What can hang from each mark
mifu: gegom
gegom: famut
pobu: fasa mifu
kamas: gegom pobu tuki
tuki: kamas mifu
famut: gegom
fasa: gegom tuki

Every row comes from one small tree of marks. Brackets hold a mark, then the marks that hang from it, in alphabetical order. Every link used is in the known rows. Which tree was each row made from?
Known rows
{kamas {pobu {mifu gegom}} tuki}: [  2 -20  12   0  34  20 -21 -22  12 -16  -2  -7  -2  -7  16  -5 -24   1
   2]
{fasa {gegom famut} {tuki kamas mifu}}: [ 10 -17   9  -9  18  -9 -28   3  41 -20  -9   1  -7  -5   7 -26 -14   4
   4]
{famut gegom}: [  1 -10   6 -14  20  16 -15   0   9  -7  -5  13 -13 -18   3  -2 -10  -5
  12]
{pobu {mifu {gegom famut}}}: [ -4 -12  13   0  23   5 -19 -12  20 -20  -8  -4   3 -17  -7   1 -16  14
   7]
{pobu {fasa gegom} mifu}: [ 16 -17  19   6  11  10 -15   2  13 -15  -9  -7   3  -9  15  -2 -12   2
   0]
{kamas tuki}: [  1 -18  15  -6  18  14 -21  -6  11 -15   0   8  -5  -8  13 -11 -16  -6
   1]
{pobu mifu}: [ -1  -8  14   0  15   9 -13  -3   8 -16  -5   4   4 -12   3  -2 -10   1
   6]
{kamas {pobu fasa} tuki}: [ 12 -27  15   3  28  28 -27 -18  16 -11  -1   1  -6 -11  33 -16 -24 -14
   3]
{kamas gegom {tuki mifu}}: [  0 -20   7   9   7  10 -24  -8  13 -20   3   8   3  -5   5 -15 -24  -6
  -4]
{tuki kamas}: [  3 -13  11 -12  13   5 -26  -5  20 -14  -9  12 -12 -18   7  -9  -6  -2
  10]
{kamas gegom pobu {tuki mifu}}: [  1 -24   8  10  18  15 -25 -16  17 -15   1   9   2  -3  11 -19 -29 -13
  -3]
{fasa gegom}: [ 11 -18  22 -10  14   3 -11   7  16 -10 -10   7  -4  -6   4   0  -6  -7
   2]
{fasa {gegom famut} {tuki {kamas pobu}}}: [ 12 -19  19 -18  34  -1 -35   1  37 -15 -11   4  -4  -6  14 -29 -10  -1
   5]
{pobu fasa {mifu {gegom famut}}}: [  5 -18  12   7  20  14 -23 -17  21 -21  -6 -11   0 -23   6  -1 -20  13
   6]
{tuki kamas {mifu {gegom famut}}}: [  0 -20   2  -2  16   0 -28 -21  37 -19 -11  -1 -17 -21  -4  -6 -21   9
  12]
{pobu fasa}: [ 11 -18  14   1  13  18 -19  -8  15 -12  -4   4  -7 -21  19  -4 -11  -8
   7]
{fasa {gegom famut} tuki}: [ 11 -16  22 -14  25  -3 -20  10  28 -16  -4   5   3  -4   6 -18  -7   0
   2]
{kamas {pobu fasa mifu} tuki}: [  8 -21  13  11  26  26 -26 -18  10 -15   0  -6   4  -8  30 -17 -27  -4
   1]
{gegom famut}: [ -3 -17  18  -6  19   3 -20  -3  21 -15  -7  11   1 -16  -4  -9 -12   0
   9]
{pobu fasa mifu}: [  8 -13  12   9  12  17 -17  -7  11 -16  -5  -3   3 -17  16  -4 -14   1
   5]
{pobu {fasa gegom {tuki kamas}} mifu}: [ 23 -11  12  -5  16   8 -31   4  23 -20  -7  -9  -3  -9  28 -21  -7   7
   0]

Write each row's tree
[  6 -25  17   7  20  16 -34 -12  23 -16  -4   8   8 -19   8 -17 -19  -4
   3] | {kamas {gegom famut} {pobu fasa}}
[ 12 -15   9  -4  13   7 -49  -3  30 -26   0   5   2 -22  16 -31  -9   8
   2] | {pobu {fasa {tuki {kamas {gegom famut}}}}}
[  3 -12   2  -2  12  -3 -40  -3  34 -26  -1   9   1 -13   1 -31 -14   5
   4] | {fasa {tuki {kamas {gegom famut}} mifu}}
[  2 -23   3   3  18  14 -15 -21  20 -16   0  -3 -15 -10  12  -2 -27  -4
   3] | {kamas {tuki {mifu gegom}}}
[ 18 -19  14  -1  24  22 -31  -8  19 -14   4   7   2 -15  29 -23 -12 -13
   1] | {kamas gegom {pobu {fasa tuki}}}
[ 17 -12  15 -21  19  -1 -27   8  26 -15  -8   5 -11  -7  17 -19  -2  -2
   3] | {fasa gegom {tuki kamas}}
[  4 -16   3  -4  27   4 -17 -13  35 -19  -1  -2  -9 -14   5 -12 -20   2
   8] | {fasa {tuki {mifu {gegom famut}}}}
[  4 -14  12 -12  28   3 -46  -6  30 -21  -4  12   4 -14   9 -33  -9   1
   4] | {fasa {tuki {kamas {gegom famut} pobu}}}
[ -4 -24  18   1  25  11 -37 -10  18 -19  -1  11  12  -7   4 -24 -23  -2
  -2] | {kamas {gegom famut} pobu tuki}
[  6 -28  16   9  22  20 -41 -15  19 -20   2   5  11 -12  18 -26 -28  -2
  -3] | {kamas {gegom famut} {pobu fasa} tuki}
[ -3 -25   6   5  21   8 -22 -20  28 -20  -2  -5  -8 -10   3  -8 -32   4
   3] | {kamas {tuki {mifu {gegom famut}}}}
[  4 -17  13  -7  18   9 -36 -10  19 -14  -9  15  -4 -16   6 -15  -8  -7
   5] | {tuki {kamas gegom pobu}}
[ -4 -13  13   1  20   2 -42  -9  22 -23 -10   6  12 -15  -6 -22 -14  10
   3] | {tuki {kamas {gegom famut} {pobu mifu}}}
[ -3 -17   4   4   5  -3 -37  -7  29 -23  -8  10   0 -17 -10 -19 -18   6
   4] | {tuki {kamas {gegom famut}} mifu}
[  3 -11  11 -12  17  -1 -44   2  28 -26  -2  12   3 -16   3 -30  -5   8
   2] | {fasa {tuki {kamas {gegom famut}}}}
[ 26 -18  18  -7  19  12 -18   6  22 -13  -2  -1  -5  -9  29 -14  -7  -8
   0] | {pobu {fasa gegom tuki}}
[ 10 -15   2  -6  23  11 -10 -14  27 -14   1  -1 -17 -13  14  -5 -16  -6
   7] | {fasa {tuki {mifu gegom}}}
[ -2 -19  15  -6  20   3 -43 -10  27 -18 -11  14   3 -17  -3 -21 -12   2
   6] | {tuki {kamas {gegom famut} pobu}}
[ 10 -16   9   4  21  18 -33 -17  20 -15 -10  -3  -5 -19  24 -15 -16  -1
   9] | {tuki {kamas {pobu fasa mifu}}}
[ 15 -15  11  -5  18   1  -9   5  27 -12  -3   3  -6   0  14 -13 -13 -10
   2] | {fasa gegom {tuki mifu}}
[  4 -27   5   3  30  19 -17 -28  23 -11  -1  -3 -15  -7  18  -6 -31 -10
   5] | {kamas pobu {tuki {mifu gegom}}}
[ 16 -15  19   1  21   6 -24   6  25 -22  -4  -9  12  -6  17 -21 -14   9
  -1] | {pobu {fasa {gegom famut} tuki} mifu}
